Each row comes from the steps of one walk. Every step used is in the known rows, and no mark comes twice. Write the walk behind each row, first mark first.
Known rows:
U-H-T: [-0.39  1.33 -1.23  0.82 -1.59 -0.78  0.60 -1.24 -0.32 -0.40 -0.02  0.83
 -0.70  0.12 -0.18 -0.37  0.13  4.23 -0.52  0.62]
A-U-H: [ 0.34  1.78  0.15 -0.48  0.44  0.27 -0.13 -0.53 -0.21 -0.13  0.47  1.11
 -1.01  0.85 -0.30 -0.06  0.00  0.71 -1.04  0.10]
D-U-A: [-0.67  0.44  0.56 -1.30 -0.50  0.04 -0.26 -0.53 -1.29  0.10  1.71 -0.22
  0.12  0.36  0.18 -0.03 -0.63  3.00  0.31 -0.31]
A-R-H: [-0.58 -0.01  0.65  0.29  2.03 -0.11  1.47  0.48  1.26 -0.26 -1.99 -1.46
  0.64 -0.15 -0.90  0.71  0.28 -1.02 -1.00 -0.20]
R-D-T-A-U: [ 1.04 -1.40  0.39 -0.53  3.21  0.34 -1.62  1.32  1.01  0.04  0.90 -0.58
  0.32 -0.06  0.08 -0.23  0.06 -4.63 -0.17 -0.24]
U-A-R: [-0.34 -0.01 -0.05 -0.71  0.65  0.43  0.44 -0.44 -0.20 -0.11  0.11  0.21
  0.27  0.49 -0.41 -0.29  0.44 -0.63  0.33 -0.33]
D-R-H-T-A-U: [ 0.70 -1.30  2.09  0.27 -0.10  2.11 -0.18  1.23  1.89  0.03 -0.53 -0.54
  0.56 -0.08  0.35  0.01 -0.54  0.66 -0.20  0.15]
K-D-T-A-U-H: [ 0.41 -0.01 -0.30  0.03  0.74  1.28 -1.52  0.27  0.58  0.19  0.78  0.61
 -1.31  0.43  0.45 -0.30  0.30 -3.66 -0.30 -0.10]
T-A-U-H: [ 0.67  1.17  0.29 -0.49 -0.84  0.52 -0.28  0.23 -0.14 -0.05  0.96  1.70
 -0.52  1.06  0.14 -0.10  0.18  1.71 -0.74 -0.11]
D-U-A-R-H-T: [-0.55 -0.29  0.77  0.02  1.04  0.53  0.75 -0.44  0.17  0.14 -0.81 -1.71
  0.63 -1.05 -0.41 -0.32 -0.44  2.14  0.44  0.00]
D-U-A-R-H: [-0.65  0.27  1.27 -0.75  1.52  0.59  0.73  0.02  0.03  0.16 -0.91 -2.05
  0.65 -0.40 -0.60  0.20 -0.19 -0.47 -0.27 -0.45]
A-R-H-T-D: [-0.04 -1.10 -1.39  1.19  1.44 -0.27  1.15 -0.23  1.45  0.18 -1.40 -0.16
  0.30 -1.06 -0.02  0.30 -0.04 -0.85  0.11 -0.17]
D-U: [-0.58  0.30  1.06 -0.34  0.89 -0.72  0.31  0.26 -1.27 -0.04  0.83 -0.09
  0.56  0.23 -0.03  0.83 -0.54  1.48  0.22 -0.02]
A-R-D-U: [-0.19  0.35  1.30 -0.52  2.99 -0.77  0.23  0.82 -2.20 -0.04 -0.35 -0.55
  1.36 -0.43 -0.96 -0.26  0.07 -5.80  0.57  0.08]
T-D-R-H-U-A: [ 0.09  0.07 -0.21 -0.98 -3.39 -0.11 -0.98 -0.26  0.19  0.22 -0.44 -1.49
 -0.84  0.18  0.65  0.68  0.23 -0.76 -0.08 -0.37]
U-H-T-D-R: [-0.03  0.39 -0.64  0.80 -1.63  1.22  0.15 -0.75 -0.07  0.12 -0.65  0.14
 -0.69 -0.27  0.80  0.02  0.31 -3.40  0.26  0.48]
U-H-T-D: [-0.03  0.63 -2.48  0.97 -1.38 -0.82  0.41 -1.28 -0.05  0.07  0.35  1.62
 -0.87 -0.25  0.55 -0.16  0.07  1.60 -0.04  0.18]
D-T-A-U-H: [ 0.78  0.77 -0.18 -0.33  1.23  0.93 -1.23  0.09  0.69  0.10  0.89  0.20
 -0.94  0.49  0.44  0.08  0.52 -1.46 -0.62 -0.20]

Write each row's walk:
[-0.15 -0.60 -0.67  0.55  0.37 -0.75  0.14 -0.29 -0.98  0.40  0.96  0.76
  0.27 -0.74  0.69  0.51 -0.73  1.14  1.13 -0.01]
H-T-D-U
[ 0.20 -1.16 -0.03  0.93 -0.08 -0.03  0.88  0.65  0.37 -0.17 -0.27  1.17
  1.03  0.18 -0.06 -0.04  0.50  1.56  0.93  0.07]
H-T-A-R
[-0.12 -0.27 -0.13 -0.88  1.62  0.60  0.09 -0.37 -1.24  0.52  0.78  0.28
  0.50 -0.21  0.20  0.05  0.11 -3.23  1.32 -0.65]
T-D-U-A-R
[ 0.20  0.36 -0.05 -1.02 -1.04 -0.93 -0.47 -0.34 -0.99 -0.05  0.34  0.37
 -0.32  0.80 -0.35  0.29  0.87  0.18  0.71 -0.25]
H-U-A-R
[ 0.51 -0.16 -0.87 -0.87  2.46 -1.11 -1.97 -0.11 -0.55 -0.01 -0.12 -2.29
 -0.35 -0.39 -0.47 -0.29  1.23 -7.59  0.41 -0.10]
H-U-A-R-D-T
[ 0.14 -0.80  0.40  0.32  0.23 -0.10  0.78  1.08  0.16 -0.20 -0.16  1.19
  1.07  0.71 -0.17  0.43  0.68 -0.58  0.42 -0.30]
T-A-R
[-0.52 -0.49 -0.21  0.29  0.30  0.46  0.93 -0.56  1.25 -0.14 -1.18 -1.21
  0.28 -0.62 -0.55 -0.47 -0.11  2.77 -0.28  0.00]
U-A-R-H-T
[-0.07  0.52 -0.90  0.80 -3.23 -0.63  0.41 -0.15 -0.04 -0.30  0.68  1.53
 -0.09  0.49  0.45 -0.38  0.27  5.56 -0.11  0.30]
U-H-T-A
[-1.28 -0.83  1.60  0.48 -0.74  1.36  0.62  0.93  1.30 -0.23 -2.17 -2.05
 -0.12 -0.06 -0.21  0.44 -0.39 -4.51 -0.93  0.20]
K-D-R-H
[-0.28 -0.96 -1.75  1.06 -0.07 -0.83  0.80 -0.45  1.53  0.06 -0.80 -0.03
 -0.01 -0.87  0.33  0.34 -0.49  2.34 -0.35 -0.11]
R-H-T-D
[ 0.20 -0.02  0.38  0.04 -2.30 -0.86 -0.38  0.58  0.45  0.09 -1.38 -1.49
 -0.53  0.07  0.44  1.53  0.36 -2.16 -0.30 -0.03]
T-D-R-H-U
[ 0.26 -2.20  1.88  0.55 -0.46  2.48 -0.41  1.39  1.71  0.11 -0.61 -0.09
  0.22 -0.09  0.37 -0.34 -0.75 -1.71  0.23  0.20]
K-D-R-H-T-A-U
[ 0.64  0.32 -1.80  0.53  0.18  0.08 -0.24 -1.04  0.19  0.28  0.62  2.00
 -0.95 -0.29  0.48 -0.33 -0.17  0.59  0.14  0.11]
A-U-H-T-D
[-0.45  0.37  0.93 -0.62  1.32 -1.36 -0.12  0.63 -2.02 -0.14  0.41 -0.55
  0.99 -0.22 -0.61 -0.15 -0.50 -2.39 -0.01  0.14]
R-D-U
[ 0.68 -1.36  0.79  0.20  0.15  0.65  0.00  0.91  1.88 -0.03  0.17  0.32
  0.52  0.00  0.11 -0.03 -0.71  4.23 -0.40 -0.11]
R-H-T-A-U
[ 0.38  1.05 -0.32  0.32  0.11  0.40 -0.05 -1.02  0.08 -0.14  0.45  1.23
 -0.88  0.19 -0.20 -0.55 -0.25  3.07 -0.40  0.54]
A-U-H-T
[-0.01  0.85 -0.06  0.28 -2.15 -0.94 -0.10  0.31 -1.70 -0.09  0.75  0.84
  0.60 -0.19  0.11 -1.04 -0.03  1.73  0.28  0.38]
R-D-U-H-T-A
[-0.35  1.74 -0.27  0.23 -0.50 -1.03  0.02 -0.71 -2.11 -0.17  0.20  0.05
  0.03 -0.55 -0.47 -1.00 -0.20  0.49 -0.07  0.75]
R-D-U-H-T
[-0.03  0.56 -0.61 -1.20 -3.31 -1.69 -1.04 -0.66 -1.01 -0.18  1.35  0.53
 -0.81  1.22  0.15  0.35  0.24  4.55  0.14 -0.20]
H-U-A
